In the rows, 128 means zero.
Known rows, with every way that one mark hangs from another
U(G L Q(M)): [210 180 139 117 141 217 175 148 148 136 107 133 141 179 157 161  82 108
 118 124 114 128 139 166  99 106 126 183 144 170  88  92  93 209 116 203
 135  71 135 166 119]
V(E(T(N(K)))): [ 41 160  97 142 170 185 130 122 105 164  81 146  93 162 102 135  93 110
 105 106 154 155 120 139  86 146 128 139 130 152 130 130 104 111 121 154
 148 116 131 127 123]
E(T V): [ 96 158  68 143 196 185 154 116  98 149  85 147 117 154 147 118 126 120
 116  90 130 171 140 148  62 113  69  97 146 171 132 118  88 130  90 178
 132 116 136 142 121]
E(T(N) V(J U)): [ 71 170  53 119 208 185 124 177  86 148  73 149 106 167 135 142 107 105
  98 100 160 149 135 138  69 139  92 108 163 163 129 138  86 121 103 184
 150 144 123 125 139]
Z(K(C N U(G))): [141 123 122 111 160 194 138  85 138 159 107  82 135 133 151 136 106  94
 143 105 151 123 164 176 107 131 120 138 123 202 143  95 110  62 140 166
 162  88 135 147  86]
T(N(K(C))): [ 95 129 111 123 154 176 142 107 128 152  59 110  99 163 107 139  75  98
 123 135 161 124 145 146  85 140 159 162 135 154 146 128 124 106 130 149
 159  80 129 147  89]
H(X(A)): [104 139 102 122 155 158 155 152  93 119  68 135 120 149 114  90 139 130
 127 166 151 138 126 168 104 114 122 157 112 154 106 153  97 139 103 178
 117 118 127 124 112]
E(T(N(K)) V): [ 87 163  69 135 196 180 143 107 105 157  71 130  92 157 132 127  93 111
 112  96 146 165 136 129  53 137  90 117 167 172 129 116 101 126  96 149
 145  93 130 139 112]
N(K(X)): [103 112 115 137 140 176 142 112 141 121  68 167 111 158 116 130 106 113
 101 131 145 157 138 161  85 116 165 148 123 178 140 139  91 118 114 142
 128  63 146 122 101]
K(N(T) X(A(V))): [109 138  92 161 140 191 187 133 146  99  94 154 117 144  89 118  98 131
 106 147 142 139 126 174 104 127 151 142 105 162 115 166  87  88  68 163
 139  69 127 111  92]
T(N): [ 97 139  94 132 157 188 151 123 116 135  65 126 108 175 116 129  84 117
 112 137 167 131 147 148  89 130 140 170 123 135 132 136  97 123 104 163
 161 102 129 145 106]
J(V(E U)): [ 49 144 114 138 148 182 156 150 102 162  85 152 103 192 101 141 121 121
 103 120 169 127 151 155 101 144 161 129 111 135 133 157  94 120 116 195
 146 145 120 145 133]
H(X(A(V))): [106 144  96 125 139 162 171 163  89 121  72 139 121 139 106  87 138 126
 134 154 155 132 126 158 122 116 125 147 114 149 100 156 111 136 100 162
 113 107 148 116 111]
A(V(J U(Q))): [102 157  93 119 137 190 164 206 100 135  83 175 122 151 122 132 101 107
 110 116 157 123 144 152 145 125 164 134 123 136 129 131 100 136 125 171
 120 126 187 126 128]
U(R): [ 95 129 119 137 145 198 172 117 129 130  85 145 139 169 133 130 144 136
 116 139 140 136 124 169 107  88 135 158 123 163 130 115 101 115 113 178
 136 105 131 157 118]
E(T(N(K))): [ 91 153  84 133 183 183 141 127 115 146  59 145  97 157 105 126  89 108
 105 116 154 172 136 134  69 138 131 155 142 161 141 122 105 124 102 149
 156  87 135 133 112]
A(V(E(T))): [ 62 156  89 153 146 194 169 146  98 160  96 160 113 140 106 116 118 111
 116  86 149 146 128 141 123 130 125 111 112 143 127 132 111 113 110 156
 129 120 174 122 124]
X(A(V)): [108 147  94 148 139 178 196 148  95 132  77 155 136 145 106 105 119 115
 131 139 156 123 115 148 124 118 142 134 125 136 109 165 111 120  95 147
 127  93 157 145 111]
T(N(K(C U(R)))): [ 91 123 120 124 152 189 141  80 135 154  62 101 117 149 110 148  85 103
 140 132 164 128 142 151  94 125 169 179 143 168 137 112 135  86 135 164
 168  92 122 143  75]
A(V): [108 137  97 142 129 187 184 147 106 139  83 152 124 145 117 115 118 116
 125 113 153 132 142 150 125 115 145 126 106 137 131 136 108 119 106 150
 126 101 178 135 106]
R(U(G L Q)): [177 164 153 114 138 203 171 115 145 142 120 151 126 188 167 160  92 109
 145 134 121 148 125 155  95 124 140 200 164 155 100 102  71 172 116 198
 151  93 160 149 116]
J(V(U(R))): [ 86 136 117 132 149 192 173 147 117 145  74 148 124 194 107 138 142 131
 107 141 164 134 153 157 100 123 163 153 125 147 134 140 100 126 104 198
 148 123 116 160 127]
Z(K(X)): [111 124 104 132 151 175 149 113 123 131  80 151 120 167 135 117 111  99
  95 115 157 148 153 160 101 119 129 144 113 193 146 115  79 118 113 142
 130  65 149 132 125]
L(U(G Q(M) R)): [166 148 135 124 145 181 176  72 143 134  84 132 153 167 152 137 118 109
 106 116 119 124 115 164 108  88 122 177 150 171 113 100  93 167 116 198
 117  80 136 170 147]
Y(V(E U(G R))): [ 67 145 115 128 139 196 154 183 106 143  96 150 126 156 121 155 143 123
 104 106 137 115 111 156 118 108 133 146 181 158  94 129 113 107 135 193
 138 130 169 145 145]
H(X): [103 131 104 113 149 164 143 146 109 119  70 132 110 155 124  99 138 133
 117 147 147 147 151 173  99 111 125 153  97 155 124 129  91 141 113 183
 116 122 137 120 110]
T(N(K(C X))): [ 97 121 108 126 153 181 136 105 138 136  55 122 106 163 102 137  75  92
 111 132 165 135 148 154  82 135 160 168 134 168 143 131 117 108 119 151
 162  61 126 131  85]
J(V(E(T) U(G))): [ 75 157 106 132 162 194 151 160  96 170  93 150 116 189 104 136 132 112
  99 107 159 144 144 141  92 158 140 128 144 145 118 153  97 135 112 198
 155 135 123 142 138]
N(K(C X) T): [ 97 108 124 149 134 158 164 101 152 138  77 141 101 146  89 135  97  92
 108 142 122 150 144 164  68 129 191 142 121 174 154 133 119 113 124 168
 128  70 133 126  84]
R(U(G)): [142 131 124 125 138 186 163 101 123 142 107 152 132 189 144 130 132 111
 146 132 135 143 123 155  92 117 139 177 142 146 122 142  65 119 113 188
 153 111 146 144 111]
U(Q(M) R): [131 161 120 134 146 205 182 107 141 131  92 144 145 178 138 127 112 129
 120 133 128 132 138 178 118  64 131 185 113 172 123  74 100 160 114 204
 125  87 114 172 126]
T(N(K)): [ 91 136 107 126 152 179 144 116 126 139  57 129  93 169 108 134  76 113
 112 140 164 133 142 140  82 137 159 168 133 145 134 136 104 115 120 135
 153  82 135 143 102]
Z(K(C N X(A))): [117 124 108 129 166 182 148 103 140 132  90 117 124 150 127 119 100  92
 111 124 155 128 147 178 105 129 110 138 109 210 148 119  98  73 110 152
 154  47 120 138 101]
Q(M U(R)): [139 142 109 151 142 199 188  71 133 129  81 140 178 197 110 147 149 120
 103 123 136 122 145 186  93  51 131 173  73 170 136  91  98 113 116 216
 137 118 111 162 139]
K(U(G R)): [132 124 125 125 140 210 159  91 127 140  96 124 169 150 145 141 145 130
 143 128 145 139 130 168 110  99 144 166 151 175 107 124 106 104 122 197
 149 119 135 146  93]
Y(V(E)): [ 60 137 104 150 145 180 159 155 103 135  86 157 102 144 113 138 111 119
 122 104 146 129 114 156 102 108 126 138 141 144 109 129 110 105 124 176
 134 116 171 143 118]
Z(K(C N U)): [115 121 119 122 167 187 135  74 138 155  97  90 122 129 143 135  98  97
 141 109 155 129 168 178 106 123 124 135 101 201 157  90 108  54 137 166
 157  99 132 144  86]
X(A(V(J U(L)))): [108 160  99 132 141 187 182 209  95 132  82 169 133 149 107 141 117 105
 120 143 156 112 104 148 126 130 151 134 137 141  99 177 107 125 110 163
 125 119 160 129 130]

Rows
[ 48 156 102 142 168 184 150 154  97 168  85 158 104 184  97 137 124 117
  99 107 164 149 150 145  90 149 145 126 121 142 136 148  96 126 108 196
 151 145 117 140 139]
J(V(E(T) U))
[ 95 145  93 117 140 161 164 181  87 124  66 141 121 140 105  91 144 125
 123 155 155 128 136 159 130 117 136 144 118 147 103 159 105 134 106 171
 112 128 150 111 128]
H(X(A(V(U))))
[170 176 134 129 150 205 175 139 147 132  93 148 121 171 146 160  71 109
 119 125 121 138 148 172  99  92 129 180 107 166 109  83  91 191 110 202
 128  89 131 160 122]
U(L Q(M))
[192 170 147 121 138 208 174 111 148 139 122 149 133 194 157 158  92 103
 148 131 116 139 125 163  96 102 135 205 144 164 102 101  69 175 116 209
 148  93 137 157 120]
R(U(G L Q(M)))
[108 124 101 151 150 196 158 118 165  97  95 151 107 158 111 131  99 138
  92 141 134 155 150 187  82 118 149 146  90 168 137 144  69  89  81 181
 147  82 114 113  95]
K(N(T) X)
[199 157 133 136 131 220 193  99 148 130 102 128 186 202 129 181 151 113
 102 122 121 114 131 178  84  68 122 182 107 187 101  91 101 146 119 218
 146 100 119 164 140]
Q(M U(G L R))
[123 152 104 120 148 187 157 188 111 127  78 154 121 148 131 143 105 117
 110 113 135 133 147 153 111 109 143 161 186 150 100 114 105 144 120 192
 136 103 191 150 134]
Y(V(U(G Q)))
[148 164 133 118 148 201 168 171 124 148  88 141 119 193 132 161  99 118
 105 133 150 133 163 150  97 149 161 163 156 146 102 125  97 180 107 201
 152 105 140 158 122]
J(V(U(G L Q)))
[182 163 115 122 141 206 170 127 126 138  98 134 148 178 144 120  96 112
 121 119 127 127 148 167 108 101 129 173 133 160 110 102  90 183 115 199
 126  78 130 170 121]
U(G Q(M))
[ 73 152  97 154 133 180 190 143  86 148  90 154 129 147 102 109 117 114
 133 129 156 114 104 146 131 126 137 127 124 137 104 166 114 113 107 149
 125 112 154 137 118]
X(A(V(E)))
[119 158  92 104 167 188 141 171  96 142  95 149 131 173 170 142 115 114
 107 112 142 121 139 162  97 125 113 110 170 161 103 129  78 155 125 193
 123 133 150 144 135]
E(V(J U(G Q)))
[115 123 149 141 134 164 167  94 154 159  86 113 104 120 110 171  86  93
 146 142 117 146 145 159  63 132 198 150 130 172 135 112 133 106 143 176
 134 109 139 132  74]
N(K(C U(L)) T)
[ 95 157  63 135 200 184 145 151  91 143  90 163 120 153 147 124 126 109
 115  95 142 162 118 153  66 118  76  96 145 173 130 126  84 127 102 179
 129 123 132 137 119]
E(T V(J))
[176 148 142 129 134 215 184 106 141 131  99 128 174 191 143 184 151 123
  97 128 131 129 130 168  86  99 132 177 139 173  96  95 104 139 120 200
 150 104 158 151 131]
Q(U(G L R))
[125 151 125 118 146 200 174 149 118 148  89 140 133 199 126 140 126 129
 105 138 154 132 155 154 110 129 164 166 159 152 113 120 104 160 109 204
 152 102 128 166 125]
J(V(U(G Q R)))
[ 50 172 115 133 168 196 130 181 114 164  94 161 106 164 123 174 120 108
  88 102 128 152 133 154  94 138 121 125 131 157 116 134  90 130 125 198
 139 165 149 114 167]
V(E(T) U(L))
[ 72 158  68 125 197 192 139 169  94 143  89 168 130 160 148 140 152 117
  98 101 135 155 119 154  81 110  86  99 160 183 128 124  87 118 111 198
 131 146 128 133 148]
E(T V(J U(R)))
[ 18 160  96 125 172 199 123 196  97 155  97 182 127 169 112 152 149 114
  87 113 147 137  98 161 118 124 131 127 132 167 128 140  91 100 141 201
 134 174 127 118 164]
V(E(T) J U(R))
[ 79 170 135 131 150 197 160 160 116 159  93 151  98 192 120 166  89 118
 104 123 158 131 154 153 105 149 161 152 127 142 111 125  96 162 117 203
 147 135 132 148 134]
J(V(E U(L Q)))
[113 119 107 129 159 195 132  80 147 122  92 129 122 141 140 131  98 113
 115 111 163 153 164 179 104 114 129 145 101 209 142 109  74  67 113 156
 152  77 132 119  96]
Z(K(N U X))
[183 147 130 129 137 202 175 117 128 131  92 132 163 186 138 178 129 112
  97 121 136 133 145 166  77 118 132 166 129 161 102 109  97 145 117 195
 149 110 167 143 126]
Q(U(G L))
[130 154 101 109 160 193 144 191 107 139  98 147 129 172 167 169 128 108
 106 115 136 114 124 158  83 128 108 105 165 167  97 148  78 143 127 190
 126 138 145 138 135]
E(V(J U(G L)))
[ 77 140  94 128 161 186 158 129 109 144  85 136 130 173 156 141 148 130
 108 115 134 125 144 161  95  95 107 107 147 168 119 127  91 118 113 190
 123 139 133 150 142]
E(V(U(R)))
[ 90 121 107 148 140 188 167 117 116 138  85 144 146 144  96 117 114  83
 129 117 156 123 121 170 122 119 131 130 122 168 128 157 126 104 103 181
 145  79 138 123  90]
K(C X(A(V(E))))
[182 173 157 112 138 229 181 143 153 134 113 131 146 175 172 171 109 127
 114 140 114 135 119 161 110 112 128 192 183 178  76  76 107 196 116 192
 142  66 155 164 118]
U(G L Q R)
[ 77 158  90 129 152 165 161 166  82 135  81 144 115 136  98  85 143 123
 127 137 155 147 117 153 120 125 110 136 120 157  99 149 114 135 103 166
 116 123 145 107 124]
H(X(A(V(E(T)))))
[120 167 115 125 134 197 176 185 121 143  86 158 117 150 132 153  94 112
 108 111 139 132 159 145 135 120 159 140 135 145 114 115 106 156 113 171
 125 115 193 129 134]
A(V(U(L Q)))
[ 67 158 116 136 127 197 164 186 110 157  98 155 110 152 116 160 116 108
 105 102 143 117 135 147 135 131 150 117 120 140 111 145 106 121 125 168
 127 145 184 118 142]
A(V(E U(L)))
[ 99 117 121 153 136 152 176 106 140 136  74 141 109 145  82 128  97  91
 116 157 125 142 125 162  71 132 188 146 136 175 138 151 124 111 115 163
 127  63 125 128  88]
N(K(C X(A)) T)
[129 147 108 113 148 194 149 241 112 118  87 167 121 149 129 174 114 106
 107 121 135 117 112 158  98 119 143 151 180 153  88 144 100 129 130 191
 141 116 181 137 130]
Y(V(J U(G L)))
[137 154 106 112 129 203 167 231 110 136  95 165 133 154 127 162 122 101
 107 117 150 111 126 148 131 138 156 130 141 147 103 156 100 135 128 168
 130 123 186 123 130]
A(V(J U(G L)))
[176 143 115 138 134 208 190  81 132 132  93 131 192 203 120 148 162 119
 104 119 132 115 139 182  97  63 125 174 104 176 117  96  99 126 123 217
 141 104 115 165 140]
Q(M U(G R))
[ 85 161 127 107 141 205 124 226 108 151 109 161 126 181 135 189 124 100
  90 122 143 104 101 161 112 150 146 131 147 154  90 165  84 134 154 198
 135 165 147 120 155]
V(E J U(G L))
[ 37 143 111 141 143 188 155 174 107 142  85 158 113 153 113 156 134 126
 105 110 140 122 115 159 117  97 138 141 157 154 106 127 112  96 131 192
 134 138 166 142 147]
Y(V(E U(R)))
[ 30 146 102 120 151 183 120 200  91 149  90 175 116 175 116 156 126 109
  93 121 158 111 117 166 119 136 155 119 109 141 128 165  80 104 149 194
 127 183 138 118 153]
V(E J U)
[110 116 120 139 159 191 156  74 158 144 101  91 123 116 114 150  92 118
 155 127 132 138 166 192  86 119 157 142  92 168 153 112 116  48 119 214
 161 129 112 133  56]
K(C N(T) U)
[140 120 131 125 144 177 169  78 133 134  79 131 148 160 148 142 144 117
 102 121 126 129 102 153  99 110 123 156 155 161 116 136  91 131 116 178
 124  94 152 158 138]
L(U(G R))
[166 146 142 121 135 198 166 119 140 141 115 148 129 189 156 160 118 108
 145 137 122 142 115 155  84 122 134 184 150 153 105 132  67 139 113 190
 156 104 151 141 114]
R(U(G L))
[152 141 137 122 146 179 170  74 138 134  82 132 148 159 160 141 117 119
 102 121 122 135 112 154 109 109 127 173 170 164 111 106  92 164 118 184
 120  82 164 165 139]
L(U(G Q R))
[114 115 112 127 156 173 148 101 127 144  79 128 126 155 132 121 110  77
 107 110 153 136 158 169 101 121 124 136 114 202 162 106 104 106 126 159
 141  64 143 137 107]
Z(K(C X))
[ 85 164  65 127 199 181 131 143  96 147  73 148  95 159 132 133  90 102
 114 102 158 155 115 134  56 140  97 114 163 176 129 126  97 121 109 149
 145 100 126 133 109]
E(T(N(K)) V(J))
[ 28 160  94 138 172 187 126 161  96 167  87 166 112 164 112 142 134 115
  90  98 139 152 139 152 105 132 126 118 122 150 133 143  87 112 124 195
 134 169 143 119 165]
V(E(T) U)
[201 180 152 115 135 235 190 138 158 133 113 129 156 187 162 170 110 121
 115 132 106 121 119 169 109  88 122 198 157 190  81  73 104 201 119 209
 137  64 123 175 126]
U(G L Q(M) R)
[ 75 151  97 120 125 195 152 211  87 155 102 165 129 160 114 138 130 103
 102 101 158 101 117 147 146 144 154 112 131 136 110 165 101 111 139 166
 126 146 178 118 136]
A(V(E J U(G)))
[ 54 160 122 117 151 194 124 217 107 147  97 173 111 173 127 187 113 105
  91 125 148 111 109 167 108 136 149 129 115 148 112 156  82 123 151 196
 130 176 145 116 153]
V(E J U(L))
[107 136 109 103 146 202 143 204 110 132  89 160 154 180 136 152 158 119
  95 141 146 113 111 166 119 119 150 149 155 160 114 152  88 121 139 197
 137 136 136 140 144]
V(J U(G R))
[ 97 174  77 122 200 192 136 194  99 143  90 165 115 157 151 162 125 105
 100  96 133 159 124 152  67 124  83  94 157 178 119 132  81 137 110 196
 131 147 140 126 147]
E(T V(J U(L)))
[ 58 170 108 139 170 189 150 152 100 167  89 160 101 185 106 135 104 118
  99 106 160 155 157 146 100 146 147 138 131 143 130 122  96 151 108 204
 149 135 128 143 139]
J(V(E(T) U(Q)))
[136 152 122 133 148 184 171  86 134 139 101 165 121 192 141 125  95 111
 148 131 133 147 140 168 101  85 143 193 109 151 137 102  64 143 113 204
 140 110 126 154 122]
R(U(Q(M)))
